In the rows, zero is written as 128.
Known rows, with every step that occurs
kogazom mefa sebep pitif: [105 166 125 119 133 178 102 137 104 116 120  53 142 112 170 139 147 123
 185 109 138 100 107 136 161 193  91]
vara kogazom pitif: [105 134 119 126 139 198 112 106  90 139 152 160 137 127 138 105 114 109
 176 117 166 109 125 115 138 124  93]
paka kogazom vara: [138 167 133 123 116 113 134 124 122 172 184 163 100 129 151  91 135 126
 124 105  72 104 117 113 146  95 105]
keriral mefa sebep pitif kogazom vara: [107 189 177  98 148 112  98 207 142 105 136 179 114  78 131 127 131 132
 184 115  63 102 109 138 187 175  64]
paka kogazom mefa sebep: [109 170 122  78 147 171 114 104  53 136 149 101 125 115 182 149 169 139
 179 111 151  91  91 133 155 138 108]
kogazom paka: [146 112 153 136 113 136 119 156 142 122 137 138 140 140 179 141 135 110
 104 132 144 119 128 131 120 136 126]
vara kogazom mefa sebep paka rilo: [ 94 146 128  54 149 161 111 155 114  77 163  65 108 123 138 169 160 139
 158  77 158  57 102 134 132 207 113]
vara kogazom: [108 125 143 107 144 135 122 123 109 117 157 153 132 118 113 126 119 134
 151 111 141 111 131 120 133 116 149]
kogazom mefa sebep paka: [114 172 133  78 120 162 123 196 160 117 130  44 144 135 186 170 159 129
 118 117 150  90 108 152 115 225 122]
keriral mefa kogazom pitif sebep paka: [125 178 137 105 160 153 124 247 179 106 139 137 183 129 223 170 113 104
 166 149 162 121 133 117 116 230  43]
rilo paka sebep: [148 130 104 140 129  62 130 122 106  75 163  97 134 126 169 148 143  95
  85 136 121 155 115 130 145 128  89]
pitif kogazom mefa sebep paka rilo: [113 133 118  40 139  98 101 165 115 116 127 123  97 113 131 162 172 153
 163 108 141  75  80 135 144 211  90]
paka sebep pitif kogazom: [134 117 106 127 130  62 103 101 103 133 117 175 109  77 128 108 131 114
 195 119 107 133 113 110 203 135  75]
paka sebep mefa kogazom vara: [112 208 133 120 135 115 134 207 151  57 206  69 143 135 170 114 116  91
 125 107  44 127 121 134 137 230  92]
pitif kogazom: [127 115 135  88 133  65 110 135 114 156 120 208 126 108 108 119 131 149
 152 139 120 126 107 122 146 125 127]
mefa kogazom: [131 156 123 105 133 129 125 177 103 111 144 172 156 124 134 139 112 141
 142 132 116 120 123 118 130 156 146]
sebep paka kogazom: [146 153 129  94 112 104 130 170 147 187 148 177 127 123 150 125 140 135
 134 106 135  90 128 104 129  99 136]
kogazom vara: [130 154 138 140 110 123 138 144 158 135 163 104 105 140 139 109 122 118
  89 120  74 123 126 135 121 152 111]
pitif sebep: [116 103 127 150 153  85 135  95 135 107 119 109 124 138 164 154 126 118
 132 140 145 147 117 124 124 160  94]
rilo paka kogazom pitif sebep: [137 130  96 149 152  80 120  97  66 153 166 173 153 147 231 137 135  95
 151 146 173 140  97  92 137 106  21]
rilo paka kogazom: [153 145 121 106 131  61 122 140  84 156 180 182 147 130 165 132 142 128
 120 130 124 124 113 101 135  64 111]
vara kogazom paka sebep pitif: [131 111 136 153 122 153 104 117 114  86 166 141 130  99 181 119 126  75
 172  92 141 110 138 108 186 130 101]
mefa sebep paka rilo: [115 126 120 103 131 126 129 160 134  67 120 128  85 130 117 173 146 141
 113  88 136  86 105 132 136 170 125]
kogazom mefa sebep paka rilo: [113 151 111  82 134 156 118 160 132  78 134  33 100 133 149 171 167 138
 138  95 150  75  99 143 125 213  92]
sebep pitif kogazom mefa: [128 143 123  91 122 104  85 141 115 188 119 128 147 102 148  96 140 140
 217 131 115 107 106 111 163 168  75]
keriral mefa: [127 153 157 107 152 153 121 174 150 103 132 109 140 108 141 143 137 129
 155 139 133 133 144 135 129 129 100]
paka sebep: [129 123 107 143 131 117 133  85 113  94 138  92 107 112 142 132 140 103
 122 122 124 145 126 134 158 135 102]

Rows
[145  97 154 100 116  79 102 160 122 144 130 225 136 120 157 132 140 132
 133 143 133 117 107 125 138 133 126] | pitif kogazom paka
[103 124 126 127 146 136 124 145 160 143 150 143 145 142 192 144 114  94
 152 120 187 108 121 109 116 189  71] | vara kogazom pitif sebep paka
[128 179 120  77 143 108 111 140  56 121 183  99 155 128 210 165 170 134
 135 126 144 102  84 127 144 129  93] | rilo paka kogazom mefa sebep
[113 120 141 125 167  91 113 190 135  26 162 115 148 160 211 174 123 106
 162 120 127 113 105 110 114 227  70] | pitif sebep mefa kogazom paka rilo
[133 158 114  86 136 149 114 103  89 181 162  91 137 124 176 113 160 135
 177 121 138 101 116 113 142 114  99] | paka kogazom mefa
[108 154 122 128 146 126 125 141 140  62 154  41 130 127 158 125 138  85
 147 110 111 142 123 138 139 176  89] | paka sebep mefa
[144  86 128 137 124 133 115 113 118  83 140 137  99 139 148 141 143 114
 122 112 139 104 118 122 134 126 102] | kogazom paka rilo
[125 141 142  99 142 134 107 223 117  43 171 135 153 148 174 145 124 118
 160 106 112  93 114 113 120 194 107] | sebep mefa kogazom paka rilo
[128 135 149 138 127 135 118 168 154  56 162  65 145 137 209 135 144  67
 128 114 126 134 125 141 128 189  90] | kogazom paka sebep mefa
[123 189 133 101 153 205 110 209 105 102 147 157 178 111 174 137 113 117
 191 147 145 123 137 120 138 166  61] | keriral mefa kogazom pitif
[147 103 127 151 116 129 125 108 123  76 145 103 118 125 194 145 146  82
 105 124 140 137 130 137 151 144 103] | kogazom paka sebep
[127 181 154  80 163 151 121 223 128  86 149 149 173 102 145 159 119 144
 163 139 121 122 142 126 133 160 121] | keriral mefa kogazom
[ 94 137 147 138 163  91 126 154 166  93 135  60 147 152 183 146 126 101
 152 131 136 144 116 128 106 205  79] | pitif sebep mefa
[127 115 133 134 133  76 141 162 198 129 118 112 130 145 179 164 128 116
 104 132 145 127 126 121 105 195 104] | pitif sebep paka
[131 143 147 106 118  62 120 151 151 170 156 190 106 123 119 103 127 139
 118 131  65 119 104 129 143 151 106] | pitif kogazom vara
[ 92 145 124 154 158 143 116 145 151 110 135  75 154 164 209 126 119  80
 180 136 160 142 110 121 112 214  25] | kogazom pitif sebep mefa
[124  85 142 115 140 137 107 109 103  71 168 160 103 132 139 139 135 119
 151  93 155  88 123 113 138 113 118] | vara kogazom paka rilo
[ 98 160 142 113 171  89 126 207 147  71 151 114 177 146 186 159 109 119
 166 136 119 134 116 114 110 231 100] | pitif sebep mefa kogazom
[126 132 125  66 134  95  99 131 111 167 134 123 139 111 140 118 152 148
 171 147 130 120  99 131 138 174  97] | pitif kogazom mefa
[138 119 110 112 119 105 128 156 161 116 130 121  96 134 113 137 137 133
 115  97 130  96 128 117 117 142 108] | sebep paka rilo
[136 127 124 114 138  62 138 138 154 171 138 166 122 129 190 153 138 121
 137 117 148 109 118  98 125 136 102] | pitif sebep paka kogazom
[113 153 146  83 155 148 121 204 156  39 128 107  97 109 128 191 154 138
 144  97 138  88 122 145 138 170  95] | keriral mefa sebep paka rilo
